Known rows, with every step that occurs:
n, a, b, j, g, m, d: [  1   4 -15  -2   5  -2 -23  10  16   3   9   5  -5   4  29  15  25  38
 -31   9  -1 -14  -3  -9   4  -1 -26   2 -10   3  -2  29 -12  28  19  26
   6 -11  -2   4  25  14  16   4 -16 -11 -28   2  17]
z, c: [ -1   3  -6 -11   6  -4   5  -9   2  -4   4   5   1   6   7  -6   3  -3
  -2   1  -2  -9   8  -2  -8 -10   9   8   1   5   1  -8   2  -2  -5  -1
  -3   2  -2  20   7   3  -2   1  -8  -3  -7   2   1]
e, t, x, n, a, b, j: [-10   0 -22  -8 -30   5 -22   2  19  -5  14   3  -7   9  14  -8   6  -1
  -3   1   6  -3 -10   1   8  -9   0 -13 -12  26 -14  34 -18  17  -8  16
   0  -4 -14 -16 -38  12   1   4  -5  -1   5  26  37]
n, x, t, e: [  6 -10 -18   2  -5  10   5  20  -6 -11  -6  -8  -5   6  -1  11  11   4
  -4  10   4  -7   2 -10  19 -15  15 -10 -12   7 -24  12   9  11  -8  12
   0   4   7  11 -18   4   2  -5   3   7  22  -6  -3]
b, j: [  3   9  -5   2  -3   1  -5   1  12  -1   0   4  -2   3  -1   1  -1  27
  -9  -1   2   7   2   4  -7  -4  -3  -5   5   3  -3   3   0   3  -1   0
  -5   3  -5  -4  -4  24   4   5  -7   1 -11  -5  10]
c, z, g, j: [  0  -2 -16 -16   0  -8  -3  -1  12 -15  -8   5  -2   6  -3  19  29  -2
  -3  16   8   5   2  -8 -10 -13  15  -6  12 -22  27 -16   1  10  14  20
   8   3   3  18   5  35  -9   2 -17 -15 -21  -5   5]
x, t, e: [ 14   1 -15  -2  -1   7   1   4  -4  -6 -30  -7  -1  -5   4  12  19  -2
 -16   5   6  -9   6  -8  12 -14  25  -5  -4  14 -17   3   8   2  -1   8
  -8   3   4   9 -17   5   8  -4   0   1  17  -1  -6]
j, b, a: [ 13  13  -8  -4  22  -7 -14   4   8   0 -11  -2  -3   1  10   2   6  15
  -1  -6   2   3  -6  -4   0  -8  -1  -6  -1 -13  -7   7  -2   8  -2   8
  -2  -3  12   0   5   4  -1   1  -6  -1 -13   1   3]
a, n, x, t: [ -8  -2 -17   3 -14   5  -5   7   1 -11  38 -14  -3   6   7 -11  -6  -4
   9  13   3   1 -11  -5  19  -7   6 -18  -9  20 -26  14  -8  20  -5   5
  14  -5   6  17   3   3  -1  -3  10   2   8   5  25]
c, z, g, j, b: [  1   2 -16 -18  24  -9  -9   5   9 -16 -13   8   5  10   8  16  27  -5
  -3  16   9   6  -5 -21 -10 -13  18 -10  10 -34  23 -15   3  19   9  23
  13   5   3  27   9  31 -12   2 -23 -16 -26  -3  10]
a, n, x: [-18  -7  -5  -2  -6   3   3   9  -1  -3  45  -6   1  10   3 -12 -16  -4
  17   7   3   8 -13   8   3  -2 -16 -12  -9  11 -13  11  -9  18   0  10
  14  -8   5   8  -4  -5  -5   3  12   4   1   2  29]
t, x, n, a, b: [-12  -7 -14 -12 -27  -3 -21   2   3  -1  23   1   1  13  16  -1   2 -21
  14   0   3 -10 -15   4  24  -6  15  -5 -11   5 -14  31 -11  11   1  17
   1  -9  -6   0 -30  -8  -3   4   9  -2  18   8  29]
b, a, n, x: [ -9   3 -14  -3  -9  -2  -6   5   9  -2  39 -10  -6   4   2  -9  -8  16
  17   1   5  11  -9  15   2  -8 -20 -13  -7  10 -18  18 -15  18   1  17
   8 -15  16   1  -4   4  -4   3  12   7  -5   0  25]
b, a, n, x, t: [  3   8 -24   1 -16  -1 -14   4  12  -9  31 -19 -12   1   8  -6   3  13
  10   7   6   4  -7   1  19 -13   3 -19  -7  21 -31  18 -14  19  -3  12
   6 -12  20   8   3  12  -3  -1  11   4   2   2  23]
a, b: [ -7  -4  -7  -1  -7  -5 -11  -4  -1  -1   2  -2   7   4   9  -6   2  -5
   3   1   2  -7  -5  -2  -3   0  10  -4   1  -8   1   7  -6   9   5   8
  -2  -8  -3   0   7  -6   4   3   4  -6  -3   8  26]
c, z, g, m: [ -2  -7 -17 -14   1  -4  -1  -7  12 -14  -5   6  -3  -1   5  14  28   4
 -18  17   3  -4  10  -8  -6 -10  16   7   2  -8  30 -15  -6  13  18  10
  17  -5   4  19  18  14 -15   6 -17 -16 -21   1   4]
a, n: [-11   5  -4  -3   0   0  -2  -8   1   2  18  -4   7   0   9 -13  -4  -9
   4   3   5   5  -8   7  -3   0  -8  -7  -2  15  -4   1  -7   9   5   7
   7  -8   2   5  -5  -6   4   3   9   1  -3   8  25]
n, a, b, j, g: [ -5  14 -13  -7   7 -13 -19  15  11   8  19   7   4  11  18   6   9  26
 -11   1   9 -10  -1  -1  -1  -7   2  -8  -5  -5  -7  34  -6  17   0  20
   7 -10  -2  -1   7  23  -5  -2 -10 -11 -13  -2  25]
z, g: [  6   0  -7 -13   5  -7  -3 -10   2  -5   1  12   4   5   3   4  11  -1
   3  11   6  -3   4   4   2   0  11   5  -2 -10   3 -13  -3   3  -4   6
  12  -5  -2  15   8   0  -9   6  -4  -6  -7   3  -8]
b, j, g, z, c: [  0  22 -13  -7  34 -11   7  -1  17  -1   3   8  -5  22  17   9  27  37
 -24   5   4  -6  15  -8  -7 -19  11   8   4  -8   1  -3  -1  11   2  18
   3   8  -2  17  23  33  -6  -7 -28 -16 -19  -5  14]
j, b, a, n: [  2  18 -12  -7  23  -5 -18  -3  10   3   6  -6   3  -1  16 -10  -1   6
   3  -4   5   9 -12   4  -3  -8  -6 -14  -2   3 -12   9 -10  18   3  15
   5 -13  14   7  -1  -2   2   5   3   0 -15   7  27]
g, j, b, a, n, x, t: [  3  13 -29  -1   1  -1 -13  14  17 -13  19 -22  -8   5  17  -3  16  12
   6   6   6  10 -23 -16  20 -21   8 -35  -4   1 -32  18 -11  35   7  36
   6  -3  23  15   2  23   1  -4  -3  -3 -20   5  26]
t, x: [-10  -3   0   1   0   5   5  -1   1  -4 -11   4  -1   9   3  -1   0  -9
   7   3  -1   2  -6   5  -2   2  -2   4 -10  -9  -7   3  -2   1   0   4
   5   3  -7   0 -23  -8  -4   1   2   4  14   1   3]
n, a, b, j: [ -6   5 -14  -5 -24  -9 -24  10  13   0  20   2   1   5  11   0   4  20
  -4  -1   5   0  -2   4  -4  -5   1 -13   6   2  -7  28  -3  10   5  13
  -7 -12  -1  -6  -2  23   4  10  -3  -7 -16   0  29]
n, a, b, j, g, z, c: [-10  20 -22 -14  16 -22 -15   7  18  -1  24   7  -2  25  28   8  32  28
 -19   7   6 -15  11  -9  -3 -20  14   0   3 -11  -3  25  -4  18   8  32
   2  -8   3  14  26  29  -8  -3 -25 -25 -22  -1  33]
m, g, j, b: [  4   6  -7  -5  23  -4 -10  17   5  -3 -11   2   9  -2   6  13  26  -5
 -13   2   1   4  -9 -19   7  -9 -18  -9   0 -21  -5  -1   2  23  13  27
   6   7   2  14   8  10  21  -1 -17  -9 -24   3  -1]
a, b, j: [ -4   5 -11   1 -11  -4 -15  -2  11  -2   3   0   5   6  10  -7   1  23
  -5   0   4   1  -4   2 -11  -4   8 -12   6  -3  -3  11  -5  12   3   6
 -11  -5  -8  -4   2  18   7   9  -3  -6 -13   3  35]
b, j, g, m: [  2  12  -9   1  17   2   7   3  18   5  -5   4  -6   2  14   8  22  42
 -34   2   1  -7   3  -4  -1  -9   1   4  -7   6   0   8  -8  20  13  15
  10   2  -3   2  11  17  -2  -1 -20  -8 -23   0   4]

Rows:
[ -4   7  -8  -8  11  -9   8  -8   6  -8   4   0  -6  14   8   3  20   2
  -8   4  -2  -6  13 -10   0 -14  14   7   8  -7   6  -9   1   1   6  13
  -5   4   5  15  17   9  -4   0 -14 -14  -8   0   8]
g, z, c
[ -5   9 -14  -4  16  -2 -12  12   6  -2  32  -6  -1   9  13 -11  -9  12
  14   2   4  11 -19   4   3  -8 -15 -19 -10  -1 -20  18 -10  24  -4  19
  12 -11  17  10   1   1  -5   2   6   4 -10   2  30]
j, b, a, n, x
[ -8  18 -15  -3  10 -17 -17  17  16   6  21   2  -3  20  22  13  26  31
 -20   4   9  -6   3  -8   3 -10   6  -9   3 -16  -3  32  -5  21  12  34
   6 -10   5  -5  19  28  -7  -5 -18 -22 -16  -3  33]
n, a, b, j, g, z
[  3  21 -18 -11  23  -7 -19   6  18  -1   3  -7   7  -6  14   5  26   3
  -9  -1   3  16 -13  -2   4 -17 -26 -18   1  -5 -14   8 -13  31  20  42
   6  -7  15  14   6  13  23   2  -7  -8 -35   7  21]
m, g, j, b, a, n
[  0  15 -10  -5  -1  -4 -10 -11  12   3  12  -9  -3  -6   9  -8   2   9
   4  -3   4  10  -3  17  -2  -8  -8  -9   1  16 -10   8 -13   8   7  13
   1 -15  14  -1  -2   3   4   5   9   3 -11   4  23]
b, a, n
[  2  -8 -13   6 -15   3  -2  16   1 -13  20 -10  -9   8  -1   2   0   5
   6  11  -1  -4  -3 -14  22  -7  10  -9  -8   2 -22  12   0  10 -10  -1
   5   4   6  10   6  10  -5  -7   3   2  11  -3   0]
n, x, t
[ -4  16 -13   2  20 -11  -8   4  15   3   1   1   2  19  21   7  23  33
 -19   5   7  -6   1 -10  -4  -9  13  -4   4 -22   0  15  -6  21  10  26
   5  -4  -1  -4  25  26  -2  -6 -15 -21 -12  -1  40]
a, b, j, g, z
[ 12  12 -24 -19  21 -14 -18   2  20 -14 -20   4  -4   4   8  19  36  12
  -2   9  10   8  -2 -14 -10 -19  14 -12  13 -35  19 -10  -2  19  12  30
   5  -1  15  20  10  40 -11   2 -21 -16 -33  -4   6]
c, z, g, j, b, a
[  0   5  -5   0   9  -7  -5   9   5  -3   3   0  -1   6   1  20  27   1
 -13   6  -1   3  11 -10  12  -6 -17   5   3 -14   2   1   0   9  13  21
   7  -1   3   2  19   4  13  -6 -10 -15  -5  -4   2]
m, g, z
[  9   8 -29  -4  18   4 -13  17   3  -7   3 -14  -2   5  16   0  11  10
  -1   8  10   4 -12  -4  15 -21   9 -23 -13  12 -38  21  -3  28  -6  28
   6  -8  22  17 -19   3   2  -2   5   6   8   1  25]
j, b, a, n, x, t, e
[  5   0  -8 -10 -18  -2 -17   6   2   4  33  -2  -4   3   2   7   0  -8
   3  -5   0  -4  -4  -2  30  -8   7  -3  -4  22  -8  20  -7  -1  -2   4
   1  -3   4  -1 -13   2  -2  -2   4   1   6  -1   1]
x, n, a
[  2   6  -4  -3  18  -1  -2   9   6  -3 -11  -2   3   4   9   2  16  -2
  -5  -1   2   6 -15 -18   1  -8   5 -14   3 -19  -1  -1   4  18   9  23
  -2   9   3   8   0  11   4  -1 -14  -6 -19   2   5]
g, j, b
[ -8   1 -20  -8 -30  -2 -26   5  14  -3  23   4   0  17  15  -1   1   7
   5  -2   4  -2 -13  10  17  -9  13  -8  -6  11 -17  33 -15  14   0  17
  -7  -6 -11  -5 -35  12   1   9   3   0   5   4  39]
t, x, n, a, b, j
[  0  11 -24 -20  15  -9 -10   5  16 -10  27   0  -1  13  16  -2  17  12
  16  11  11  12 -20   0   5 -16  -4 -22  -5 -15 -14   2 -14  36   7  42
  19 -12  18  25   1  16  -8   8  -6  -5 -33   5  22]
z, g, j, b, a, n, x
[  7  20 -21 -22  22 -11 -15 -12  18  -5   2   1   5   3  20  -2  27   7
   2   7  13  12 -15   1  -1 -16   6 -17   4 -12  -7  -8 -14  29  14  40
  10 -11  15  21   0  16  -1  11 -10 -10 -38   9  17]
z, g, j, b, a, n
[ -5  -5 -20  -2  -5   9   3  12  -4  -9  14 -11   0   4   7   0   5  -6
   0  12   8  -1  -7  -1  16 -16  10 -17 -13  23 -30  16   0  21  -3  19
   8  -4  10  16 -22  -2   5  -1  12   6  20   1  23]
a, n, x, t, e
[  1  12 -19 -10  -4 -11 -28  10  14  10  33   4   5  14  19   7   6  19
 -10   0   8 -12  -7  -1  20 -13  18  -6  -6  14 -10  36 -15  19  -2  17
   6  -9  -6   1  -2  21   1  -4  -5  -9  -5   1  33]
x, n, a, b, j, g
[  0  19  -7   4  28  -6   2   9  16   2  -2   4  -6  16   9  15  22  39
 -22   4   7   2   6  -8   0  -9   4   1   1 -13   0   9  -2  14   7  18
   8   4   0  -2  16  28  -7  -9 -19 -14 -10  -7  14]
b, j, g, z
[ -4   9 -14  -1  10  -4  -4   0  18   6  -3   2   2   6  24   2  24  36
 -31   3   3 -14  -2  -6  -4  -9  11  -1  -4   0   0  15 -13  29  16  23
   8  -7  -5   0  17  12   1   3 -16 -15 -23   8  30]
a, b, j, g, m
[  1  15 -27 -23  23 -14 -19  -5  23 -12  -1  -1   4   3  16   8  29   3
   1  11  14  14 -10  -6 -13 -21  10 -19   9 -20  14  -8 -10  28  16  36
  14 -10  17  26   7  34  -8   6 -14 -16 -37   2  32]
c, z, g, j, b, a, n
[  7   4 -30  -3  -6   4  -6   9   5  -7   9 -16  -7   2   7   3  13  13
   2   7  10   2  -3   5  15 -22   7 -19 -10  21 -35  21  -6  19   0  25
   2 -11  21   9 -22   7   4   0  11   8  13   0  20]
b, a, n, x, t, e
[ -4  12 -11  -2  16  -7 -13   4  11   7   1   5   8  11  16   0   8  27
 -14   4   8 -10  -3  -1  -9  -6   8  -3  -2 -10  -3  16  -6  18  -1  12
   5  -5  -6   1  11  19   1  -3  -9 -10 -11   1  32]
a, b, j, g
[-11  -2  -9  -8 -20 -10 -19   8   1   2  20  -1   3   4  11  -1   7  -8
   3   0   1  -8  -4  -1   3  -2   6  -8  -1  -4  -4  26  -3   8   5  16
   0 -16   2  -4   0  -2   0   3   3  -8  -7   4  18]
n, a, b
[ -2  11   0   2  32  -6   6   7   5   5  -2   0  -2  13  10  13  23  11
 -14   6   3  -5   5 -13   8  -7   5   5  -3 -17   4   6  -2  10   8  21
  13   3   6   1  18   7 -11 -15 -12 -16   0  -3   4]
j, g, z
